In the rows, 128 means zero.
Known rows, with every step that occurs
B-N-V: [116 127 176 123 126 145  95 157 185 119 159 151 152 123  83  85  83 119
 102 168 180 160 127 139  79 146  85 118 123 120 128 154 107 133  79 114
 114 126 143 153 172 149 181 128 129 146 105 137 117 127 119 123 151 103
 132 132 145  96]
W-U-V: [121  92  90 161 151 101  87 119 146 129 127 143  90 112  89 181 151 128
  74 131 135 148 143 186 100 146 147 110  98  72 140 140  74 136 124 135
 122 106 157 120 133 127 111 130 148 143 170 139 107 156 132 106  97 114
 141 142 108 139]
V-U: [107 189 127 161 115 125  61 137 154 148 146 143 146  87 118 142  94 137
  81 136 153 140 182 177 101 133 159 117  81  97 142 151 103 134 113  99
 110 138 163 125 162 131 127 127 169 162 147 119 117 107 141 116 143 102
 108 160 125 129]
M-T-N-W: [111 146 127 157 124 156  99 136 100 179 142 124 179 110 129 176  80 129
 101 142 108 153 136 178 113 136  99 116 129 168 134 149 141 134  93 205
 119 134 146 140 148 194 158 121  60 160  61 128 122 142 115 142 145 131
 100 103 142 116]
A-V-U: [128 167 125 137 116 112  88 137 171 153 135 137 148 111 101 100  77 124
  87 118 152 156 195 132 124 139 115 130 101  95 144 170  82  98 116 103
 137 133 131 126 131 114 124 119 107 152 138 150 101  96 129 120 139  96
 102 137 141 150]
B-M-T: [125  55 137 183 123 144 167 144  72 129 157 131 152  96 123 167  39 122
 106 168 174 150 158 192 129 145 131 104 126 128 127 169 128 156  81 195
 108 152 119 129 165 160 172 133 107 125 112 112 136 117 108 128 124 125
  97 131 134 115]
W-U-V-N-H: [120 147  79 163 143 100  66 124 154 119 111 137 105 108 104 159 156 126
  80 125 139 137 120 181 107 141 129 121 113  73 134 152  83 144 123 107
 121 101 173 112 140 124 113 128 115 148 150 131  96 155 122 104  98 137
 126 131 104 137]
W-U-V-N-T-M: [124 121  90 164 150  98  54 116 132 135 118 142  91 112 108 172 167 123
  90 126 141 142 112 175 108 143 108 121 102  65 127 135 102 152 125 123
 125 112 163 117 141 115 101 134 114 145 133 122 102 155 119 116 103 114
 129 121  99 149]
M-B-N: [130  73 139 136 150 145 131 147 130  96 131 139 125 110 119 153  76 109
 109 135 116 156  94 124 101 131 129  97  94 114 131 168 127  82 100 172
 128 167 117 137 177 167 162 130 140 127 127 149 124 110 136 104 124 107
 102 146 132  97]
H-A: [118 166 134 168 147 101 145 138 129 154 146 129 108  87 150 173 107 103
 100 113 177 142 218 154 112 158 186 131 125 128 159  99  95 114 125  78
 113 117 124 150 125 134 179 126 173 128 180 143 132 154 145 152 104  96
 160 178 137  95]
T-N-H: [111 184 118 140 108 163 212 132 131 151 141 126 155  90 133 138 120 112
 103 144  99 142 194 173 102 123  88 139 111 151 155 113 142 112 101 126
 109  91 186 143 151 180 205 118  79 153  90 127 127  93 129 125 146 147
 117 106 135  97]
V-N-T: [127 237 121 163 136 107  65 141 121 145 164 150 137 105 152 124 123 123
 116 142 161 130 104 129 116 137 147 150 128 135 116 163 140 170 100 111
 126 123 155 122 184 131 151 128 145 158 102 113 113 131 104 137 143 116
 117 110 120 112]
T-N: [121 141 132 140 130 154 167 130 117 166 138 136 129  93 122 123 130 116
 104 144 106 148 198 150  95 136 113 131 101 149 150 103 132 126  99 145
 107 100 159 149 164 168 193 125 131 151 113 135 118 111 138 131 141 123
 117 119 132 102]
U-V-N: [129 191 121 157 136  89  32 131 115 121  97 142 108  97 126  90 162 126
 113 119 152 140 113 117 123 156 185 126 140  88 134 175  81 144 111  91
 108  96 127 116 183 151 156 128 125 158 161 140 107 157 128 108 131 121
 133 135 116 128]
H-A-Q: [122 138 132 163 154  80 149 128 117 135 169 125 123 105 166 135 109 110
  95 109 194 155 207 136 108 164 166 123 126 108 156 122  88 112 123  72
  98 130 141 138 126 144 173 123 124 146 181 164 124 159 127 150  95 111
 160 179 145 111]
T-M-B: [132  77 132 150 131 136 165 119  55 107 134 134 110 106 142 215 113 105
 109 115 124 167 151 152 134 130 129  88  67 109 135 103 157  90 107 175
 131 142 125 125 155 143 149 127 109 135  98 130 141  90 133 118 105  93
 139 132 127 120]
N-W-U-V: [104 145 121 160 113 131  84 132 139 151 146 139 123 132 115 214 118 140
  77 129 122 159 131 167  95 153 132  80 112  95 130 129  70 148 125 154
 115 131 171 108  94 115 101 125 117 171 116 143 106 163 117 121 144  95
 120 121 116 139]
H-A-V-N: [134 188 129 152 148  89 108 145 157 158 120 124 112  99 148 105 103  95
 109  92 176 147 211 112 134 162 143 141 141 117 151 123  82 106 126  60
 122 119 112 146 117 112 167 122 121 125 165 153 104 145 132 154 103 106
 136 156 145 115]
N-H-A: [105 226 111 162 111 121 196 141 143 127 163 121 150  87 160 189  94 105
  95 123 163 139 200 189 120 136 155 140 132 133 162 125 114  95 116  53
 115  99 171 136 120 157 186 115 118 143 144 128 140 118 123 133 113 131
 150 153 141  94]
T-M-B-N-H: [127  75 136 142 116 148 162 128  75  92 122 129 125 109 141 188  96 103
 114 128 118 167 125 162 128 126  77  94  80 109 138 116 166  80 100 166
 130 145 148 132 159 155 154 126  80 132  81 126 141  87 129 109 114 103
 134 128 130 110]
Q-A-V-N-W: [137 153 108 145 127 113  94 151  95 136 107 125 160 139 153 129 132 125
  94  99 158 146 158  83 154 147 138  67 137 142 140 137  73 139  91 104
 142 109 161 150 123 112 171 129  76 154  84 156  83 167  99 136 103  85
  75  99 132 132]
M-T-N-H: [111 162 110 157 119 152 144 134 111 155 146 120 186  95 128 162  84 120
 101 147 114 146 147 195 123 123 101 143 130 166 145 160 152 115  87 171
 117 110 153 144 163 214 185 118  52 149  73 120 132 120 116 133 129 154
 109 111 145 107]
Q-A-H: [132 111 103 160 145 105 142 151  56 127 113 139 138 111 166 165 100 130
  81 110 164 143 176 137 133 127 191  56 110 147 136 145  95 127  86  94
 118 107 155 153 123 150 184 141 141 150 116 146 106 142 120 122  83  93
 102 126 128 131]
Q-A-V-N: [143 144 101 146 140 107 109 148  93 128 109 126 154 129 148 122 139 120
  95 104 167 142 164  91 155 142 148  77 133 137 143 138  80 134  89 100
 146  98 152 152 139 121 186 131 101 146  98 154  87 163 104 132  95  93
  85 106 129 128]
W-U-V-N-T: [122 139  88 164 156  94  47 121 154 134 124 147  97 111 102 161 158 126
  85 130 142 136 113 172 101 144 126 123 110  70 127 156  88 151 124 117
 124 111 161 117 144 120 106 134 134 146 149 130  98 164 122 115 105 120
 127 125  99 143]
N-T-M: [117 146 136 161 124 116 147 116  76 155 201 153 129 113 144 218 106 116
 108 143 157 148 140 169 119 130 120 132  96 125 131 119 171 127 109 142
 138 130 153 131 143 136 140 129 135 148  75 107 146 106 107 141 133  74
 156 107 119 131]
V-N: [133 219 115 161 129 110  58 145 118 124 127 142 133 100 142 102 125 125
 112 137 159 141 123 133 122 142 164 130 126 133 123 152 119 165  95 114
 115 112 150 122 194 132 162 125 147 161 132 126 103 128 123 128 126 130
 117 127 129 101]

Rows
[118 148  79 166 149  97  64 126 163 125 104 133  95  99 117 157 158 116
  82 115 149 136 137 181 105 148 124 123 121  73 141 135  76 135 130  83
 117 105 169 119 130 118 120 130 120 140 159 134  98 164 124 114  92 135
 130 141 106 136]
W-U-V-N-H-A
[125 129  86 163 153 100  42 124 147 125 113 141  90 111  98 155 161 126
  81 128 137 143 119 171 103 146 134 116 106  72 130 148  77 152 120 119
 119 105 164 116 149 121 110 131 141 145 156 135  93 162 127 107  98 127
 128 137 102 138]
W-U-V-N
[124  90 144 136 153 140 133 144 130 114 150 144 125 112 124 170  71 108
 112 141 123 150  79 117  94 127 117 107  94 116 126 184 143  79 102 174
 136 172 122 140 169 164 157 132 146 126 110 146 128 111 127 113 135  98
 100 131 127 104]
M-B-N-T
[113 210 110 150 110 115 204 143 157 135 153 119 153  96 150 168  85 101
  96 112 159 143 209 169 129 137 134 146 140 127 164 133 105  83 118  49
 123  95 162 136 105 145 179 112  80 141 140 141 130 112 120 137 116 128
 141 143 146 108]
N-H-A-V
[128  65 152 143 115 155 139 129  67 109 121 132 120 115 143 197  91 110
 114 124 116 174 118 145 125 134  81  79  77 108 130 106 155  94 102 185
 125 160 140 130 150 141 143 128  83 139  72 131 133 101 128 117 125  84
 128 124 130 118]
T-M-B-N-W
[124 215 110 156 118  95  58 132 121 114 100 136 131  92 132 100 159 123
 111 117 146 136 110 134 126 147 172 134 148  91 139 185  86 138 110  74
 109  86 145 111 176 159 160 124  95 162 148 136 111 145 121 108 135 140
 133 129 118 126]
U-V-N-H
[139 112 107 145 139 107 146 143  94 129 124 126 152 134 137 156 131 122
  87 105 162 148 182 102 151 140 157  75 125 136 155 134  73 116  93 112
 146 102 146 156 126 125 182 130 111 146 107 159  97 154 110 131  87  81
  94 116 132 128]
Q-A-V
[129 158 133 151 147  92 146 138 151 159 137 126 112 102 137 146  95  96
 101  98 176 152 229 124 127 161 156 136 134 120 160 114  80  89 129  74
 126 115 111 149 103 117 168 123 137 122 174 158 118 143 138 155 102  92
 148 162 147 117]
H-A-V
[123 252 108 160 118 100  96 145 132 113 137 123 155  95 173 104 122 113
 108 119 167 138 142 144 125 144 134 140 146 122 137 154 118 143 103  54
 109 113 178 118 164 147 178 118  81 158 132 128 108 129 107 136 118 153
 120 135 139 102]
V-N-H-A-Q
[121 215 116 163 115 127  38 147 132 142 129 139 136 121 143 148 119 133
  94 131 136 146 109 143 110 148 123 104 122 122 115 135 104 182 107 140
 112 132 183 108 145 104 122 126 115 171 101 125  90 148 109 129 140 120
  97 113 122 118]
V-N-W-U
[118 128 119 157 139 145 117 132  99 164 138 127 171 100 122 158  90 123
 103 146 122 151 147 181 117 132 115 130 122 161 142 154 149 128  89 190
 120 121 134 142 174 206 173 121  79 146  86 126 128 132 123 139 128 140
 116 115 141 112]
M-T-N
[120 228 114 162 129  92  59 134 132 122  93 130 120  86 142 100 160 115
 111 108 156 133 128 133 125 154 176 139 152  87 144 168  82 128 120  51
 108  90 142 119 162 158 165 124  95 151 157 139 114 157 126 117 129 139
 131 140 120 124]
U-V-N-H-A
[116  59 155 168 127 167 173 143  96 145 153 133 160  99 111 135  62 114
 106 163 171 149 178 179 116 142  86 109 125 130 126 149 135 160  73 176
 102 145 121 138 157 169 188 134  67 126  73 116 133 111 105 136 137 136
  87 105 137 122]
B-M-T-N-V
[133 183 132 153 142  87 114 136 132 164 128 126 112 101 155 131 111  88
 115  94 182 148 203 116 136 159 120 143 136 112 149 115 107 103 129  58
 128 124 118 145 113 107 157 124 103 121 134 142 115 140 125 160 109  91
 143 141 139 129]
H-A-V-N-T-M
[136 185 115 136 117 113  72 144 155 149 126 133 139 134 116 109  97 121
  97 116 137 162 143 105 130 150  92 116 131 116 125 163  84 133 111 126
 135 125 146 112 117  94 125 116  75 162 107 152  79 127 107 132 135 114
  94 104 136 141]
A-V-N-W-U
[131 198 128 153 150  84 108 143 154 166 136 129 119  98 153 121 104  93
 111  94 180 142 194 112 129 160 138 147 143 117 146 134  93 111 128  56
 125 118 118 145 113 109 162 123 123 126 149 148 110 145 122 159 116 100
 138 146 141 121]
H-A-V-N-T
[126 189 125 158 134  88  39 121  97 136 116 147 108  99 134 113 165 121
 119 117 152 138 104 121 125 150 152 134 133  83 127 167 107 144 115  88
 119 105 138 116 174 146 141 132 100 157 124 126 117 152 117 116 138 107
 141 116 109 141]
U-V-N-T-M
[111  76 156 170 121 169 141 145 110 151 147 132 167  94 108 128  63 115
 100 161 174 147 179 190 111 141  80 106 117 117 126 151 135 156  79 165
  97 156 128 138 155 164 176 135  65 125  73 107 128 106 108 131 142 135
  74 115 135 128]
B-M-T-N-V-U
[105 154 119 160 105 143 111 137 132 157 167 139 134 133 122 226  93 139
  73 139 122 161 141 180  94 147 120  80 101 121 128 110  90 154 119 172
 119 139 180 113  91 106 101 123 124 171 101 135 106 153 115 127 142  92
 116 121 124 126]
N-W-U
[124 104 153 144 119 133 115 136 115 139 166 150 133 115 126 136  70 116
 122 172 156 158 104 159  97 136  63 123 113 125 129 144 151 126  96 149
 132 146 158 150 176 150 156 134 134 147  86 112 132 119 117 132 145  82
 140 124 128 110]
B-N-T-M
[125 205 124 158 137  84  27 127 120 138 118 149 114 101 132 109 162 126
 116 120 157 133  95 118 117 151 175 137 141  88 127 188  94 147 114  88
 119 108 132 116 177 152 148 131 119 158 139 131 110 158 116 117 142 115
 132 123 110 137]
U-V-N-T
[121 206 130 156 120  99  26 136 114 133  96 142 119 106 132 104 153 132
 109 114 143 143 103 111 118 160 174 111 145  89 131 171  75 151 114 102
 106 107 137 108 159 142 141 127 101 167 139 144 104 169 122 114 153 119
 125 122 118 136]
U-V-N-W
[134  55 144 141 126 147 143 125  68 100 121 132 112 107 135 184 100 104
 115 127 122 171 132 148 125 132  92  86  75 104 134 110 158  89 101 181
 129 155 131 132 165 145 154 131 100 129  89 128 137  94 133 113 113  88
 137 136 129 112]
T-M-B-N
[130 202 124 160 135 112  70 132  93 131 144 146 128 105 161 156 131 113
 120 129 146 139  90 127 128 133 122 135 106 118 112 147 164 151 103 126
 132 141 150 121 180 129 143 130 108 148  72 111 116 116 106 135 131 112
 114 103 117 122]
V-N-T-M-B
[118  74 131 174 114 165 189 141  84 138 148 124 163  90 131 151  49 116
 110 167 156 147 173 196 126 136  87 114 130 136 133 158 145 148  78 182
 103 143 142 134 164 177 190 130  62 128  84 106 137 104 108 130 129 147
  84 110 134 114]
B-M-T-N-H
[141 213 106 134 112 111 115 147 154 129 132 131 156 116 127  86  93 111
 108 119 147 151 154 115 144 138 109 143 142 122 137 182  96 111 101  91
 138 107 149 118 143 122 156 112  63 156 110 145  98 101 107 126 131 132
 104 107 145 124]
A-V-N-H
[119 128 138 156 135 122 158 114  74 145 188 152 122 111 148 232 106 108
 110 129 139 149 125 155 120 125 123 124  83 118 127 134 175 106 113 155
 145 151 141 130 140 142 137 131 122 139  67 116 148 101 108 132 133  78
 140 104 117 131]
N-T-M-B
[110 158 158 123 131 162 159 135 164 159 157 143 149 106 101 115 149 108
  94 137 131 150 205 138  85 135  92 132 101 138 140 107 124 136  89 117
 107  94 152 153 145 161 202 124  94 148  74 140 115 106 124 133 156 124
 120 101 140 108]
T-N-V
[115  97 145 142 109 144  66 147 157 136 125 140 130 128 102 125  78 133
  96 159 132 164  96 158  81 156  72  87 125 105 128 149  85 139 109 165
 115 146 171 135 140 132 126 131 118 158 119 136 106 161 124 115 155  95
 116 132 128 118]
B-N-W-U-V
[127 175 127 156 141  93  44 121  99 127 102 146 106  99 137 125 163 114
 119 107 144 135  88 108 126 147 157 123 126  80 127 172 112 130 116 100
 121 122 122 114 175 148 138 134  93 145 119 133 118 146 116 114 137 110
 126 116 108 143]
U-V-N-T-M-B
[115  43 136 179 116 168 166 140  84 153 144 126 151 103 118 165  54 122
 100 166 145 154 166 200 114 146  70  95 119 126 126 141 129 166  88 214
 102 158 140 132 139 155 163 135  73 131  75 110 122 123 108 133 131 132
  77 108 129 125]
B-M-T-N-W-U
[121 101 128 133 133 152 158 149 138  85 132 132 143 107 125 163  72 105
 108 135 114 151  95 136 103 124 121 101 101 118 135 185 134  62  98 156
 129 158 135 138 165 176 172 125 116 131 117 143 126 103 130  99 129 122
  98 142 134  94]
M-B-N-H
[112 145 141 146 140 152 106 137 132 162 151 131 182 112 111 149 102 119
  96 145 137 147 146 169 107 131 100 136 120 157 134 156 143 132  80 168
 118 110 135 146 160 199 181 121  56 150  62 130 126 130 110 143 136 140
 114 103 146 116]
M-T-N-V
